Each row was made from one small tree. The marks that hang from a mark follow it in brackets, in alphabetical order. Every link used is in the known rows. Write each row's tree.
Known rows:
R[M[Q[C N[V[L]]]]]: [ 2.61 -2.51  1.00 -3.88  1.90 -0.52  3.55  1.30 -2.65 -2.38 -0.20  2.35
 -3.54  0.15 -0.99 -2.02  0.57  2.21 -1.40  1.68 -0.57 -4.48]
C[Q]: [ 3.75  0.88 -1.05 -3.69  0.35  0.56  2.27  0.46 -2.58 -0.87 -0.26  0.49
 -1.25 -1.14  1.27 -0.75 -0.39 -0.44 -0.26  1.84  3.25 -0.74]
R[M[Q[C[G W] N[V]]]]: [ 3.80 -1.88  1.35 -3.72  1.61 -0.30  1.96  2.67 -1.75 -1.60 -0.06 -2.33
 -1.40  1.35 -0.97  0.54  0.63  0.54 -1.30  0.18  0.62 -0.69]
C[W]: [ 3.71  0.54 -0.97 -4.74 -0.03  0.67  2.04  3.19 -1.27 -1.01  0.28  1.10
 -1.01 -0.92  1.13  0.68 -0.74 -0.43 -0.47  1.72  2.41 -2.04]
M[Q[C] R]: [ 1.87  0.63 -0.29 -3.32 -0.75 -0.16  1.49 -0.37 -2.13 -1.65 -1.62 -4.44
 -1.80  0.19 -0.08 -0.56 -1.05  3.01 -0.14  3.45  2.46 -4.63]
G[N[Q]]: [ 2.95  0.39 -2.26 -4.52 -1.27  1.14  1.77 -0.42 -1.34  0.52 -0.06  4.76
 -2.47 -0.69  1.56 -3.37 -0.71  0.42 -0.68  3.06  2.54 -3.08]
L[V[N[Q[M]]]]: [ 4.58  0.38 -0.31 -3.23 -0.64  0.22  1.77 -3.78 -1.72 -0.42 -0.36  7.44
 -2.96 -0.55 -0.02 -3.43  0.07 -0.47 -0.41  2.41  2.10 -3.71]
L[V[N[Q[C M]]]]: [ 3.72 -0.18  0.06 -2.26 -0.93 -0.30  1.92 -3.78 -1.41 -2.14 -0.17  7.11
 -2.91 -0.59 -0.87 -3.40 -0.09  1.52 -0.15  3.24  1.37 -5.65]
M[Q]: [ 3.84  0.57 -0.79 -4.29 -0.05  0.48  2.17  0.28 -2.22 -0.19 -0.46  0.14
 -1.84 -0.42  1.27 -1.00 -0.97  0.23 -0.37  2.23  3.65 -2.88]
G[C]: [ 4.13 -0.17 -1.86 -3.92 -1.34  1.05  3.44  0.47 -0.87 -2.01 -0.87  3.04
 -1.22 -0.50  2.03  2.54 -0.89  1.81 -1.05  1.75  1.85 -3.83]
W[C[G[N] Q]]: [ 4.25 -0.20 -1.60 -4.75 -1.22  0.42  0.72 -1.21 -1.48  1.06 -0.87  1.86
 -2.21  0.87  1.16 -3.15 -0.34  1.45 -0.37  3.50  1.48  2.57]
W[C[Q]]: [ 3.92  0.95 -1.05 -3.70 -1.05  0.70  2.02 -0.39 -2.36 -0.16 -0.38  2.28
 -0.87 -0.84  1.27 -0.20 -0.55  1.34  0.05  4.47  2.55 -0.23]
G[C[Q[M[R]]] N[V[L]]]: [ 3.23 -2.26 -0.40 -4.06 -1.43  0.57  2.27 -1.30 -3.26 -3.41 -1.76  2.96
 -4.87 -0.19 -0.46 -1.93  0.87  1.90 -2.10 -0.13 -0.09 -2.28]
V[N]: [ 2.54 -0.12 -1.26 -4.66  0.14 -0.24  1.41 -2.57 -1.06  0.80 -0.10  2.60
 -2.02 -0.67  1.69 -2.55 -0.87  1.10 -0.15  2.48  1.20 -2.95]
W[C[G[N]]]: [ 4.55 -1.02 -1.63 -5.66 -1.40  0.18  1.14 -0.38  0.37  1.17 -1.18  2.61
 -1.74  1.28  1.34 -2.65 -0.74  2.22 -0.72  3.98  0.51  0.36]
M[Q[C[W] N[V[L]]] R]: [ 1.27 -1.56  1.40 -4.65 -0.53  0.06  1.80  2.36 -2.87 -2.15 -0.62 -1.31
 -4.07 -0.03 -1.77 -2.17 -0.10  2.95 -0.26  1.25  1.04 -3.39]
M[Q R]: [ 2.61  1.14 -0.62 -4.16 -0.60  0.37  1.31 -0.43 -2.25  0.15 -1.82 -4.20
 -1.86  0.22  0.82 -0.82 -0.91  1.09 -0.28  2.77  3.22 -2.73]
Q[C[W] M]: [ 2.95 -0.41 -0.10 -2.87 -0.22 -0.46  2.33  3.43 -1.03 -4.52  0.75 -0.57
 -1.01 -0.85 -0.82  0.78 -0.45  0.67 -0.82  1.83  1.01 -4.03]
V[L]: [ 2.84 -0.57 -1.34 -4.67  0.35 -0.12  3.60  2.15 -1.22 -1.66 -0.60  2.97
 -3.39 -0.51  1.02 -2.73 -0.47  0.47 -0.17  2.47  1.07 -2.83]
N[Q[C[W] M[R]] V[L]]: [ 1.74 -1.09  0.52 -2.47 -1.31 -0.17  2.95  2.86 -1.89 -4.81 -0.89 -0.46
 -3.50 -0.60 -2.00 -2.43  0.85  1.00 -0.18  2.60  1.03 -4.41]
G[C[Q[M[R]]] N]: [ 2.38 -0.10 -1.61 -3.03 -1.78  0.89  1.02 -2.12 -2.78 -2.46 -1.28 -1.00
 -2.78  0.01  0.21 -0.09 -0.05  1.82 -1.97  0.58  0.79 -1.78]
N[Q[C[G]] V]: [ 4.85 -1.52  0.06 -3.25 -0.75  0.16  3.36  0.61  0.02 -1.98 -1.48  0.86
 -0.88  0.22  0.50 -2.12  0.09  0.59  0.21  2.72  2.91 -2.25]
V[L N[Q[M]]]: [ 0.35 -0.04 -1.74 -2.52 -0.46 -0.58  2.82 -1.93 -1.82 -1.63  0.35  3.61
 -4.96 -0.50 -0.03 -6.35  0.22 -0.29  0.30  3.05  0.65 -3.16]
G[N[Q[M] V]]: [ 5.13 -1.70 -0.23 -4.44 -0.91  0.81  2.24 -0.65 -1.14 -1.25 -0.31  5.38
 -2.08 -1.06  0.32 -3.39  0.40 -0.38 -1.75  1.61  2.11 -3.71]

Write each row's tree:
[ 2.06  0.32 -1.50 -3.39 -1.54  0.25  0.35  1.24 -0.92 -0.92 -0.97 -4.21
 -2.78  1.32 -0.61 -3.48  0.33 -0.94 -0.74  1.49  1.53  0.89] | C[G[N[Q[M[R]]]] W]
[ 3.09  0.35 -0.32 -2.37  0.09 -0.45  1.46  0.07 -1.70 -1.86 -2.01 -8.10
 -1.55  1.03 -0.43 -2.04  0.39 -1.32 -0.61  0.71  2.07  2.19] | C[G Q[M[R]]]
[ 4.59 -1.27  0.93 -4.74  0.49  0.75  1.63  2.55 -2.00 -0.08 -0.01 -0.65
 -1.03 -0.10  0.07 -0.89  0.38 -1.52 -0.53 -1.19  2.90  3.45] | C[G Q[N[V]] W]
[ 4.73 -1.61 -0.13 -4.22 -2.63  0.40  0.96 -1.99 -0.01 -0.04 -2.55 -0.20
 -1.86  1.36 -0.39 -3.63  0.67  1.52 -1.08  4.01  0.91 -0.11] | W[C[G[N[Q[M[R]] V]]]]
[ 6.66 -2.65 -0.16 -6.61 -1.22  0.44  1.40 -0.77  0.49  1.15 -1.62  4.66
 -1.16  0.87  1.32 -2.30 -0.17  1.98 -1.23  3.16  0.80 -0.19] | W[C[G[N[V]]]]
[ 2.21  0.98 -0.53 -3.95  0.22  1.01  1.44  2.50 -2.96 -0.25  1.35  0.13
 -1.44 -1.21  0.33 -0.18 -0.52 -0.63 -0.32  0.23  2.79  1.04] | C[Q[N] W]
[ 4.05 -3.29  0.17 -5.52  0.06 -0.72  2.31  0.10 -1.58 -1.66 -1.30  3.00
 -5.01  1.26 -0.40 -5.78  0.03  2.27 -0.60  1.29  0.85 -2.63] | M[Q[C[G[N[V[L]]]]]]
[ 3.54 -0.99 -0.75 -3.83 -3.01  1.76  1.47 -0.04 -1.73 -2.59 -0.97  2.42
 -2.55 -0.38 -0.17  0.82  0.44  1.29 -1.82  0.86  1.43 -3.56] | G[C[W] N[Q[M[R]] V]]
[ 4.60 -2.22 -1.11 -5.45 -2.09  0.49  2.62 -0.24 -0.47  0.46 -1.54  6.95
 -4.19  0.99  0.60 -5.85  0.44  1.58 -0.11  4.40  0.86 -0.29] | W[C[G[N[Q V[L]]]]]
[ 1.75  1.16 -1.31 -2.64 -1.29  0.67  2.49  2.90 -1.46 -2.59  0.80  1.27
 -1.41 -1.12  0.28 -0.19 -0.67  0.92  0.57  3.49  2.93 -3.78] | N[Q[C[W]]]
[ 2.27  0.76 -0.57 -2.80  1.31 -0.16  1.90  2.56 -2.99 -2.63  0.57 -1.38
 -1.60  0.17 -0.23  1.68 -0.05  0.81 -0.79  2.51  1.15 -4.00] | R[M[Q[C[W]]]]
[ 2.70 -2.41  1.13 -4.66  0.09 -0.26  3.33  1.10 -2.26 -2.26 -0.20  3.19
 -3.83 -0.53 -0.76 -3.30 -0.32  2.77 -0.52  1.50  1.25 -4.44] | M[Q[C N[V[L]]]]
[ 4.50 -1.56  0.71 -4.71 -0.18  0.22 -0.05  0.57 -2.28 -1.27 -1.35 -3.42
 -2.32  0.73 -0.94 -2.50  0.99 -1.19 -1.49 -1.07  1.62  2.42] | C[G[N[V]] Q[M[R]] W]
[ 4.69 -3.09  1.19 -4.63  0.23 -0.33  2.88  1.26  0.71 -1.39 -0.96 -0.06
 -0.57  0.41  0.01 -1.51 -0.25  1.92 -0.84  0.84  1.03 -1.48] | Q[C[G] N[V]]
[ 3.14 -3.62  1.43 -3.95  0.51 -1.05  3.25  4.27 -0.43 -4.46  0.07  0.04
 -3.16  0.59 -2.04 -2.89  0.69  0.67 -0.84 -0.51 -0.68 -0.76] | Q[C[G W] M N[V[L]]]
[ 5.14 -3.15  0.78 -4.86 -0.17 -0.58  1.33  2.22 -0.07 -3.34 -0.16  1.07
 -1.75  0.63 -1.06 -2.04  0.38  0.67 -1.65 -0.04  0.26 -1.82] | Q[C[G[N[V]] W] M]
[ 1.62 -2.04  1.33 -4.41 -0.31 -0.26  2.47  0.31 -2.35 -1.75 -1.52 -0.79
 -3.88  0.01 -1.31 -3.28 -0.20  3.61 -0.45  1.96  0.90 -4.34] | M[Q[C N[V[L]]] R]
[ 2.36 -0.02  0.01 -2.60 -1.32 -0.16  0.86 -0.75 -1.18 -0.44 -1.50 -6.50
 -1.19  1.29 -1.03 -1.84  0.18  1.27 -0.56  2.66  0.76  3.55] | W[C[G Q[M[R] N]]]
[ 2.23 -0.48  0.00 -2.52 -0.43 -0.77  2.06  0.50 -0.50 -3.87 -1.33 -4.70
 -0.97 -0.12 -0.89 -0.34 -0.50  2.19 -1.01  2.77  0.43 -4.60] | Q[C M[R]]
[ 2.17  0.82  0.29 -2.37 -1.59 -0.13  0.40 -2.36 -2.06 -2.08 -0.60  2.40
 -3.10 -0.09 -1.81 -2.22  0.01  1.48  0.10  3.03  1.19 -4.49] | L[V[N[Q[C[W] M[R]]]]]
[ 0.80  0.16  0.15 -3.43 -0.81 -0.27  0.51  2.06 -1.55 -0.87 -0.93 -7.96
 -2.09  1.61 -1.07 -0.99 -0.78  2.17  0.10  1.28  1.82  0.01] | M[Q[C[G W] N] R]
[ 4.31 -0.13 -0.53 -2.55  0.61 -0.44  2.31  0.67 -1.68 -2.30 -0.69 -3.77
 -1.51  0.40  0.12 -2.17  0.33 -2.12 -0.59  0.34  2.45  2.05] | C[G Q[M]]
[ 3.62 -2.52  0.25 -2.30 -0.42 -0.83  4.40  1.62 -0.47 -4.64 -1.14  0.96
 -3.37  0.50 -1.12 -4.77  0.91  0.00 -0.08  2.16  1.03 -2.59] | N[Q[C[G] M] V[L]]
[ 1.31  0.62 -0.66 -1.37 -1.53 -0.35  1.78  2.37 -0.60 -3.58 -1.09 -7.20
 -1.63  1.11 -1.49 -1.47  0.18  0.01  0.22  2.47  1.81 -0.87] | N[Q[C[G W] M[R]]]
